Known rows, with every step that occurs
nogel/dobul/nire/pobop: [ 11   4  23   8 -53  21  75  30 -39   8   3  -6 -19  12  30 -11 -18 -26
   3 -11  26   3]
vuvumil/dobul/nire: [ -6 -23  22   2 -22  14  39 -12 -12  -1  20   2  16  21  -7 -10   5 -53
 -14   9 -12  -6]
deku/vuvumil: [ 25 -23   8  18  -5  27 -22   6 -45   4 -24  -5  29  30 -16 -24 -15 -46
   6  14 -27 -23]
dobul/nire/pozu/vuvumil: [-33  32  20  13 -15  -6  -1  -3 -16  -3  -4   6   2  -1 -49 -29 -55 -70
  13  31  -5  31]
pobop/vuvumil: [ 17   1  16  18   3  15  -2   3 -26 -12   7  -1  17  18   0 -24 -29 -43
  43  -3  -6  14]
dobul/nire: [  2  -6  25   5 -28  10  38  -4 -21   6  -3  -6  -1  10 -20 -13 -16 -58
  -8  13  -9   2]
pozu/nire/dobul/vuvumil: [ -7 -16   2  30 -26  18  18  27 -44   2  19 -12 -23  21  23 -20 -12 -26
  14   0  -6   5]
narum/pozu/vuvumil/dobul/nire: [ -2  -5  22  27  11   3   9   9 -20 -15  37 -16  11  13  -6 -32 -26 -36
 -20  26 -17  12]
nire/pobop/vuvumil: [ 28  20  13  27  -8  -3  24   8 -31 -14   8  -2   5  31  26  -4 -30 -22
  44  -8   8  19]
pozu/vuvumil: [ 16  15  24  23  11  -6 -28  11 -40  -2 -13  -7  -4  20 -11 -28 -49 -52
   7  13 -29  17]
pozu/vuvumil/deku: [ 25  10  -2  22  18  -3 -38   0 -30 -12  -9 -26   6  19   1 -29 -33 -48
  12  20 -31  21]
nogel/dobul/vuvumil/pobop: [ 29 -41   0  38 -20  34  10  24 -69   5  10  -3  21   4  16 -45 -27 -42
  41 -16  14  -9]
narum/pozu/nire: [ -9   4  20  50  -1 -18  11  34 -17  14  13 -25  -6  19 -25 -16 -30 -20
 -16  28 -29   0]
vuvumil/pobop: [ 24 -16  16  27 -16  -7   3  -1 -27  10  -7   2  16  21 -21   0 -26 -47
  18  12 -18  -1]
deku/vuvumil/pobop: [ 37 -34   3  27  -4  18 -20  -7 -43   2 -13  -3  41  26 -10  -8 -12 -36
  15  14 -20 -29]
pozu/nire/pobop/vuvumil: [  9  35  17  40  -2 -24  36  10 -22  -7  24  -6 -12  25  39   5 -27   1
  19  -7   3  12]
dobul/vuvumil/deku: [ 29 -26 -22  32   4  18 -13  -2 -48 -11  -3 -26  23  19  10 -49 -19 -56
  30   8  -8   0]
nogel/dobul/nire/pobop/vuvumil: [ 12  11  20  13 -32  34  72  23 -37 -18  28  -5  -5   9  53 -17 -15 -13
  34 -27  41  15]
narum/pozu/vuvumil: [ 16  11  22  43  20  -9 -30  32 -34  -5  -2 -25   1  17 -25 -38 -54 -35
   4  30 -29  17]
pozu/vuvumil/dobul/nire/pobop: [ 11  23  21  14  -8 -14  37  -6 -27 -16  26  -3  -5  27  32  -2 -21 -29
 -13   3  -4  13]
pobop/vuvumil/dobul/nire: [ -2 -15  17   4  -4  27  36 -22 -10 -23  45   5  27  18  19 -16   2 -39
  19  -3   5   5]

Rows
[  3 -26  -1  61 -20   8  18  35 -40  -3  39 -25  -4  15  16 -17 -16   0
  18  16  -2   4] : narum/pozu/nire/dobul/vuvumil/pobop
[-19  23  17  22 -17 -15   3 -12 -13  -6   4  10  14  -6 -48 -11 -54 -61
  20  30   1  27] : dobul/nire/pozu/vuvumil/pobop
[  1   0  25   6  -1   4  10 -11 -22 -13  26  -1   7  16   2 -21 -17 -49
 -15  11 -18  10] : pozu/vuvumil/dobul/nire
[ 26 -35  -5  25 -33  31   8  12 -54  -5  11  -5   5  23  15 -17 -13 -38
  46   3   3   7] : nire/dobul/vuvumil/pobop
[ 23  -6  -9  19   9  20  -9  -8 -17 -23   9 -20  28  20  15 -26 -15 -37
  48   4  -8  16] : pobop/vuvumil/deku
[  9  -2  19   9 -33  -4  64  -7 -16  -3  20   2   2  32  22  11   0 -33
 -13   2   3  -1] : vuvumil/dobul/nire/pobop
[  7 -39  12   1 -15  37  15 -17 -29  -8  13   0  39  28   3 -19  16 -43
 -16  11 -14 -33] : deku/vuvumil/dobul/nire
[-38  -1   7   7 -18  23  26 -19   5 -20  38  19  40   9 -24 -18 -16 -57
  44  12  14  16] : pobop/vuvumil/dobul/nire/pozu
[ -2  16  12  57   8 -20  36  23 -11 -15  61 -16   9  36  40   2 -16  21
  10   5   0   6] : narum/pozu/nire/pobop/vuvumil/dobul
[-43  -7  13   2 -37   9  30 -12   6   4  16  19  29  15 -45  -7 -17 -71
  12  30  -3   7] : vuvumil/dobul/nire/pozu
[ 11  -1  18  18  13  -4 -26   2 -28  -6  10   1  12  31   2 -21 -29 -50
   6  12 -34   9] : pozu/vuvumil/dobul
[  7 -17  11  15   8  19  -2  -6 -15 -18  30   9  35  31  13 -15  -8 -41
  39  -5 -13   3] : pobop/vuvumil/dobul
[ 26  15  -8  16 -16  11  52 -16 -16 -34  25 -20   6  16  49  -6  -5 -18
  29  -2  23  23] : dobul/nire/pobop/vuvumil/deku
[-14  -1  19  15 -38   9  23  29 -14  14   8  -9 -30  28   6   8  -7 -22
   0  13 -23   7] : pozu/nire/dobul
[  3  17  11  37   2 -20  38   2 -10 -11  48   2   6  36  53  10 -11   4
  16 -11  -1   4] : pozu/nire/pobop/vuvumil/dobul
[ 17  21  20  15 -22   3  60  -5 -25 -20  23  -5  -2  17  33  -2 -21 -22
  23  -8  24  19] : dobul/nire/pobop/vuvumil
[ 23   4  10  21  -4   2  26   0 -19 -21  29   8  23  42  41   3 -10 -17
  40 -12   5   7] : nire/pobop/vuvumil/dobul
